Each row comes from the steps of one path. Every step used is in the known rows, and no mark comes twice. Write the path behind each row, first mark first.
Known rows
g-w-v-k: [-0.21  1.54 -0.09 -0.88 -0.72  2.53 -1.51 -3.92  1.27 -0.45 -2.65  1.30
  1.58 -1.76  0.24 -0.35 -1.32  4.23 -0.11  2.06  2.58 -0.87  0.75 -0.29
  2.07  1.42  4.47 -0.37 -0.20 -2.34 -1.46 -2.48  3.11 -0.56]
n-k-v-w: [ 0.51  0.60 -0.55 -1.03 -1.65  1.46 -3.26 -1.34  0.86 -0.84 -4.79  0.77
  0.97 -2.24  1.77  0.67 -2.86  4.45  0.64  3.00  2.14  0.72 -1.03 -0.54
  2.91  1.17  3.02  1.10 -1.18 -0.44  1.51 -2.15  1.63 -2.29]
w-g: [ 1.84  1.70  0.69  1.20 -0.44  1.44 -1.58 -0.90 -2.36  1.61 -3.50 -0.18
  1.36 -0.94  1.76  0.64  0.19  4.71  1.70  1.19 -0.37 -1.10  0.70 -2.06
  0.96  0.51  3.95  2.06 -0.61 -0.69 -2.12 -2.71  2.48 -1.01]
y-g-k: [ 1.21  2.19 -1.56  0.75  0.90 -1.01 -2.20 -1.47 -0.10  1.26 -1.81 -1.17
  2.85 -1.58 -0.35 -0.88 -0.09  0.13 -1.72  4.17  0.51  1.54  1.99  0.47
  1.02  0.50  3.21  0.36  1.23 -2.08 -1.72 -2.17  4.32 -0.13]
w-v-k-m: [ 0.26  0.18 -0.52  0.02  0.61  2.98 -5.17 -1.37  0.30 -0.42 -2.92  1.71
  1.68 -2.16 -0.60  0.89 -3.10  4.98  1.04  2.34  1.66 -0.32  1.41 -0.25
  1.67  2.65  3.47  0.05 -1.05 -1.02 -1.60 -1.46  3.20 -4.00]
n-k-m: [ 0.87 -0.22 -0.99 -0.46  1.71  2.26 -5.72 -0.38 -0.35 -0.93 -3.82  0.08
  0.98 -2.02  0.66  0.52 -3.16  3.50  0.41  4.14  1.20  1.24  1.87 -0.45
  2.22  0.59  2.48  0.68 -0.23  0.88  0.57 -0.98  3.15 -4.49]
y-n-w: [ 2.30  0.30 -0.52  0.92  0.61  0.59 -1.15 -0.91 -0.05 -0.65 -3.23 -0.79
  0.62 -1.25  3.37 -0.84 -3.17  1.69 -0.49  2.53  1.80 -0.98 -0.67  0.01
  2.08 -1.17  3.87  1.38 -0.75 -1.25  0.14 -3.48  1.47 -1.39]
k-v-w-g-y: [ 1.46  2.56  0.81  0.20 -1.62  1.65 -2.19 -2.02 -0.85  0.90 -2.89  0.69
  0.08 -4.38  1.11 -0.50 -0.19  3.83  2.19  1.60  0.82  1.53  1.05 -1.30
  0.01  1.61  2.73  2.93 -0.67 -1.50 -4.47 -3.10  3.97 -1.51]
n-k: [ 0.88  0.35 -0.55 -1.11  0.50  1.12 -3.30 -1.30 -0.28 -0.78 -4.06 -1.39
  0.58 -0.93  1.22 -0.74 -1.58  2.62 -0.31  3.65  0.85  1.12  1.39  0.12
  2.19 -1.51  2.93  0.54  0.78  1.03  2.27 -1.17  2.05 -1.74]
g-w: [ 1.02  2.63 -0.34 -0.55  0.45  1.03 -0.40 -3.76 -0.57 -0.68 -0.84  0.42
  0.95 -1.07  3.46 -0.50 -1.52  1.66 -0.08  3.56  2.23  0.94  0.90 -1.43
  1.44  0.43  1.87  0.48  0.29 -2.69 -2.13 -3.11  3.45  0.00]
w-g-k-v: [ 1.45  2.41 -0.50  1.27  0.57  0.58 -3.71 -1.59 -0.74  0.44 -1.77 -0.45
  1.80 -2.64  0.45  2.20  0.14  3.32  0.53  3.63 -0.19 -0.31  1.99 -0.68
  1.05  2.60  4.10  2.26  0.16 -1.13 -2.83 -0.38  5.24 -1.60]
v-k: [-0.09  1.05  0.39 -1.03 -0.98  0.65 -2.69 -2.40  0.53  0.23 -2.96  0.68
  0.71 -0.86 -0.32 -1.18 -2.13  3.20  0.03  1.52  1.34  1.01  0.00  0.87
  1.87  1.03  2.46 -1.50 -0.01 -0.70  0.21 -1.96  2.14 -0.63]
g-k-v: [ 1.23  2.36 -0.88  0.78  0.62 -0.10 -4.03 -1.73 -0.46 -0.20 -0.72 -0.48
  1.67 -2.20  0.31  1.70 -0.98  2.23  0.42  3.76  0.01  0.34  2.01  0.14
  0.72  2.59  2.93  1.40  0.34 -1.53 -2.25  0.01  4.81 -1.64]
g-y-v-w: [ 1.72  1.36 -0.47 -0.31 -1.42  1.05 -1.02 -2.71  0.51 -0.20 -2.75  2.22
  1.50 -2.13  2.42  0.17 -2.48  2.76  0.26  1.56  1.09  0.28 -1.06  0.34
  0.89  1.19  2.96  1.25 -1.26 -2.14 -1.16 -3.19  1.26 -1.33]
y-v: [ 2.98  0.90 -1.26  1.43  1.00 -0.50 -1.38 -2.10 -0.65  0.31 -1.06  1.26
  2.06  0.57  2.71  2.14 -1.63  1.73 -0.06  1.61 -1.62 -2.05  0.82  1.21
 -0.04  1.08  3.68  1.16 -0.19 -1.54 -1.48 -0.48  1.35 -1.40]
g-w-v: [ 1.29  2.22 -0.73  0.60 -0.02  2.72 -0.75 -3.35 -0.66 -0.71 -0.84  0.51
  2.29 -1.17  2.45  0.83 -0.79  3.94  1.26  2.32  1.91 -2.42  1.89 -1.89
  0.55  1.02  4.57  1.92 -0.51 -3.78 -3.34 -2.63  2.96 -1.04]
n-w: [ 1.19  1.04 -0.58  0.10 -1.13  0.12 -2.27 -0.48 -0.71 -0.35 -3.81 -1.33
  0.98 -1.41  2.91 -0.70 -2.72  2.59  0.17  3.24  2.18 -0.37 -0.09 -0.99
  1.70 -0.36  1.91  0.61 -0.83 -1.55  1.17 -3.16  0.17 -0.71]
y-v-w: [ 1.70  0.88 -0.73 -0.16 -1.27  0.94 -0.98 -2.16  0.34 -0.16 -3.28  2.12
  2.12 -0.71  2.81  0.85 -2.92  3.28  0.05  1.43  1.01 -0.79 -1.71  0.09
  1.76  1.07  3.39  0.73 -1.48 -1.88  0.36 -3.09  0.32 -1.26]

Which path is each row?
[ 1.53  1.73 -1.73  1.40  0.71 -1.23 -3.85 -1.02  0.21  0.99 -1.70 -0.40
  2.06 -2.07  0.10  1.77 -0.46  1.64 -0.11  4.17 -0.19  0.54  2.29  0.58
  0.86  2.70  3.34  1.57  0.57 -1.63 -2.54  0.09  4.93 -1.80]
y-g-k-v
[ 0.86  1.11 -0.24 -0.36 -2.05  1.00 -2.73 -1.22  0.16 -0.29 -3.49  1.34
  1.22 -1.79  1.98  0.82 -3.10  4.36  1.55  1.88  1.70  0.34 -1.31 -0.68
  2.01  2.11  2.42  0.99 -1.65 -1.58 -0.08 -2.51  1.43 -2.02]
k-v-w
[ 3.17  1.76 -0.56  1.63  0.79  0.24 -1.20 -2.67 -0.65  1.01 -1.37  1.44
  1.34 -1.91  2.16  1.61  0.06  2.03  0.44  1.60 -1.68 -1.18  1.75  0.62
 -0.85  1.36  4.12  2.75 -0.02 -1.57 -4.17 -1.14  3.15 -1.37]
w-g-y-v
[ 1.38  2.27 -0.73  1.21  0.31  0.55 -3.64 -1.40 -0.38  0.24 -2.68 -0.77
  1.81 -3.20  0.83  2.15 -0.11  3.44  0.11  4.25  0.63 -0.57  1.65 -0.93
  1.57  2.40  4.24  2.36 -0.06 -1.14 -2.00 -0.79  4.76 -1.47]
n-w-g-k-v
[ 1.58 -0.43 -0.50 -0.16  2.21  3.52 -4.47 -1.06  0.53 -0.88 -4.44  0.96
  0.43 -3.53  0.91  0.15 -2.82  3.72  0.10  3.56  1.57  1.26  1.09 -0.37
  2.68  0.20  4.47  2.06 -0.50  0.99 -1.00 -2.39  4.57 -4.83]
v-w-g-y-n-k-m
[ 1.82  0.67  0.32  0.65 -0.43  2.57 -1.62 -1.20 -0.11  0.61 -5.64  0.85
  1.07 -2.43  2.13  1.39 -0.67  5.62  0.92  1.83  0.99 -1.13 -0.86 -1.60
  3.00  0.63  5.88  2.93 -1.19  0.11 -0.83 -3.14  3.18 -2.18]
y-n-k-v-w-g
[ 1.54  2.54 -0.10  0.72  1.18  1.79 -1.36 -2.25 -0.55  0.22 -2.90 -1.45
  2.29 -3.00  0.89 -0.42  0.19  2.17 -1.69  3.96  1.48 -0.23  0.80 -1.14
  2.23 -0.41  5.51  1.80  0.40 -1.36 -1.47 -3.58  4.80  0.12]
y-n-w-g-k
[ 0.10  1.12 -0.74 -0.39 -0.63  1.69 -1.38 -3.50  1.70  0.32 -3.29  1.46
  1.78 -1.60  0.08 -0.23 -1.02  3.83 -0.43  2.34  2.44 -0.78  0.96  0.01
  2.13  1.52  4.69 -0.25 -0.07 -2.36 -1.65 -2.48  3.22 -0.71]
y-g-w-v-k
[ 2.09  1.22  0.21  0.93 -1.06  1.99 -0.61 -1.61 -0.91  1.27 -4.82  1.52
  2.05 -1.40  2.61  1.64 -0.50  5.24  0.72  1.21  0.39 -1.91 -1.10 -1.73
  1.95  0.88  5.24  2.34 -1.49 -1.05 -1.13 -3.50  1.63 -1.09]
y-v-w-g
[ 1.47  1.43  0.47  0.77 -1.61  2.03 -1.83 -1.06 -0.96  1.16 -4.99  0.91
  1.45 -2.16  2.03  1.55 -0.57  6.03  1.75  1.46  0.84 -1.06 -0.79 -2.32
  2.20  1.62  4.50  2.56 -1.52 -0.84 -1.41 -3.14  2.37 -1.66]
k-v-w-g
[ 0.98  1.12 -0.19 -0.50 -0.23  0.31 -2.17 -3.62  1.45  0.27 -2.26  1.91
  0.80 -1.83 -0.01 -0.09 -1.48  2.14 -0.77  1.67  0.21  0.57  0.73  2.11
  0.88  1.69  3.32 -0.38  0.30 -1.00 -1.64 -1.15  2.97 -0.79]
g-y-v-k
[ 0.65  1.58 -0.34  0.30  1.22  3.00 -4.53 -1.18 -0.66 -0.15 -3.08  0.66
  2.42 -3.53 -0.04  0.71 -1.87  3.87 -0.03  3.93  1.70  0.88  1.11 -1.69
  2.16  1.98  3.66  1.20 -0.80 -0.92 -1.85 -2.88  4.71 -3.10]
v-w-g-k-m
[ 1.20  2.80 -0.08  0.31  0.28  1.94 -1.24 -2.82 -0.39  0.39 -2.91 -0.09
  3.05 -2.79  0.65  0.36  0.32  2.92 -1.42  3.46  1.07 -0.12  0.30 -1.15
  2.02  0.67  5.34  1.60  0.06 -1.69 -1.39 -3.42  4.24  0.15]
y-v-w-g-k
[ 0.46  1.85 -0.39 -0.52 -1.54  1.29 -2.82 -1.95  0.49 -0.60 -3.01  0.84
  1.77 -2.59  1.18  0.54 -2.46  3.64  0.36  2.90  2.13  0.89 -0.88 -0.66
  2.29  2.11  2.99  0.90 -1.08 -1.90 -0.17 -2.64  2.67 -1.41]
g-k-v-w
[ 1.22  1.34 -0.73  0.67  1.68  2.74 -4.21 -1.54 -0.28 -0.13 -2.95  1.24
  2.73 -3.26  0.34  1.58 -1.71  3.60 -0.55  3.98  1.17  0.15  1.11 -1.14
  2.03  2.18  4.33  1.48 -0.73 -0.95 -1.98 -2.41  4.62 -3.20]
y-v-w-g-k-m
[ 0.53  0.79  0.01 -0.27 -0.77  2.31 -1.99 -2.95  1.71 -0.44 -3.42  0.74
  0.96 -2.77 -0.03 -0.97 -1.88  3.90 -0.11  1.68  2.41 -1.05  0.49  0.60
  1.83  0.81  5.09  0.43 -0.48 -1.81 -1.41 -2.78  2.80 -1.25]
g-y-n-w-v-k
[ 2.95  1.19  0.74  1.13  1.29  2.02 -0.22 -2.41 -0.19  0.33 -1.55  0.96
 -0.13 -2.55  1.97 -1.28 -1.36  2.05  0.85  0.40  0.16  0.47 -0.03  0.47
  0.60 -0.42  5.03  2.87 -0.29 -1.26 -4.58 -3.76  4.72 -1.95]
v-w-g-y-n
[ 1.66  2.72  0.92  0.51 -0.74  1.20 -2.04 -2.00 -1.72  1.22 -1.84 -0.03
  0.07 -3.46  0.95 -1.15  0.42  2.92  2.11  1.41 -0.03  1.54  2.10 -1.10
 -0.89  0.85  2.28  2.67 -0.10 -1.46 -4.91 -2.81  4.08 -1.09]
w-g-y
[ 1.07  0.19 -0.67  0.20  1.00  2.15 -4.64 -1.71  0.99  0.00 -4.14  2.10
  1.15 -3.60  0.25  1.28 -2.54  3.97 -0.23  3.32  1.33  0.15  1.06  0.09
  1.95  2.54  3.67  0.77 -0.87 -0.29 -1.82 -1.65  3.63 -3.63]
n-w-g-y-v-k-m
[ 3.14  1.59 -0.74  1.51  0.46  0.22 -1.21 -2.46 -0.32  0.82 -2.20  1.09
  1.33 -2.46  2.61  1.61 -0.23  2.16  0.03  2.25 -0.98 -1.36  1.41  0.34
 -0.30  1.17  4.20  2.86 -0.23 -1.58 -3.46 -1.52  2.70 -1.27]
n-w-g-y-v
[ 0.65  3.00  0.28 -0.11 -0.19  2.18 -1.55 -2.48 -0.78  0.32 -3.04 -0.61
  2.74 -2.90  0.28 -0.48  0.21  3.19 -0.92  3.35  1.62  0.61  0.32 -1.62
  2.12  0.45  4.61  1.26 -0.01 -1.64 -1.25 -3.92  4.30  0.24]
v-w-g-k
[ 1.68  1.68 -1.64  1.18  0.13  1.56 -0.58 -2.62 -0.07  0.43 -1.74  0.67
  2.65 -1.10  2.27  0.91 -0.37  3.49  0.77  2.67  1.70 -2.27  2.16 -1.53
  0.67  1.14  4.90  2.07 -0.29 -3.85 -3.64 -2.56  3.05 -1.22]
y-g-w-v
[ 1.13  0.19 -0.54 -0.67 -0.78  1.75 -2.73 -1.54  1.21 -0.99 -4.49  1.02
  0.73 -2.10  1.97  0.64 -3.10  3.96  0.36  2.64  1.99  0.38 -1.27  0.02
  3.15  0.75  3.99  1.44 -1.09 -0.37  1.08 -2.32  2.31 -2.63]
y-n-k-v-w
[ 1.14  1.21  0.07 -0.19 -0.24  0.75 -1.82 -3.48  1.27  0.72 -3.05  1.88
  0.93 -2.23  0.07  0.26 -0.74  2.93 -0.70  1.59  0.13  0.00  0.69  1.49
  1.10  1.67  4.13  0.26  0.20 -0.80 -2.06 -1.38  3.30 -0.73]
w-g-y-v-k
[ 1.10  0.34 -0.51  0.27  1.20  2.13 -4.66 -1.90  0.70  0.21 -3.25  2.46
  1.16 -3.07 -0.13  1.41 -2.30  3.99  0.19  2.68  0.58  0.31  1.35  0.35
  1.48  2.84  3.62  0.65 -0.75 -0.33 -2.47 -1.28  4.07 -3.73]
w-g-y-v-k-m
[ 2.29  0.84 -0.31  0.71  0.45  0.73 -1.24 -1.38  0.17 -0.66 -2.72 -0.76
 -0.04 -2.62  2.98 -1.53 -2.73  1.24 -0.24  2.58  1.83  0.11 -0.06  0.25
  1.30 -0.99  3.34  1.87 -0.47 -1.53 -1.39 -3.59  2.36 -1.37]
g-y-n-w
[ 2.55  0.81  0.28  1.65  0.30  1.76 -0.76 -0.74 -1.12  0.97 -4.81 -0.54
  1.01 -1.81  3.00  0.41 -0.67  4.20  0.36  2.01  0.88 -2.02 -0.34 -1.83
  2.20 -0.62  5.53  2.77 -0.91 -0.62 -1.27 -3.85  2.41 -1.22]
y-n-w-g
[ 3.21  1.27  0.70  1.61  1.89  1.53 -0.47 -2.33 -0.64  0.49 -0.78  0.56
 -0.26 -2.13  1.86 -1.11 -0.97  1.60  1.03  0.38 -0.53  0.26  0.89  0.71
  0.04 -0.39  4.86  2.97  0.12 -1.12 -5.19 -3.08  5.08 -2.07]
w-g-y-n
[ 1.11  0.61 -0.40 -0.76 -0.90  1.76 -2.75 -1.94  1.35 -1.01 -4.18  1.06
  0.32 -3.11  1.75  0.18 -2.85  3.62  0.53  2.71  2.03  1.23 -0.81  0.21
  2.58  0.88  3.65  1.82 -0.90 -0.50 -0.04 -2.44  2.92 -2.60]
g-y-n-k-v-w
[ 3.00  1.17  0.56  1.48  1.34  1.79 -0.78 -2.33  0.07  0.29 -1.56  1.13
 -0.26 -2.86  2.02 -0.44 -1.29  2.30  1.14  0.62 -0.05  0.18  0.23  0.62
  0.63  0.35  5.18  3.32 -0.37 -1.11 -4.96 -3.06  5.19 -2.44]
k-v-w-g-y-n
[ 2.96  1.69 -1.01  1.13  0.78 -0.40 -1.53 -2.82 -0.38  0.37 -0.35  1.43
  1.24 -1.44  2.12  1.10 -0.99  0.96  0.29  1.72 -1.44 -0.48  1.77  1.50
 -1.15  1.31  2.99  1.90  0.15 -1.89 -3.64 -0.65  2.70 -1.44]
g-y-v
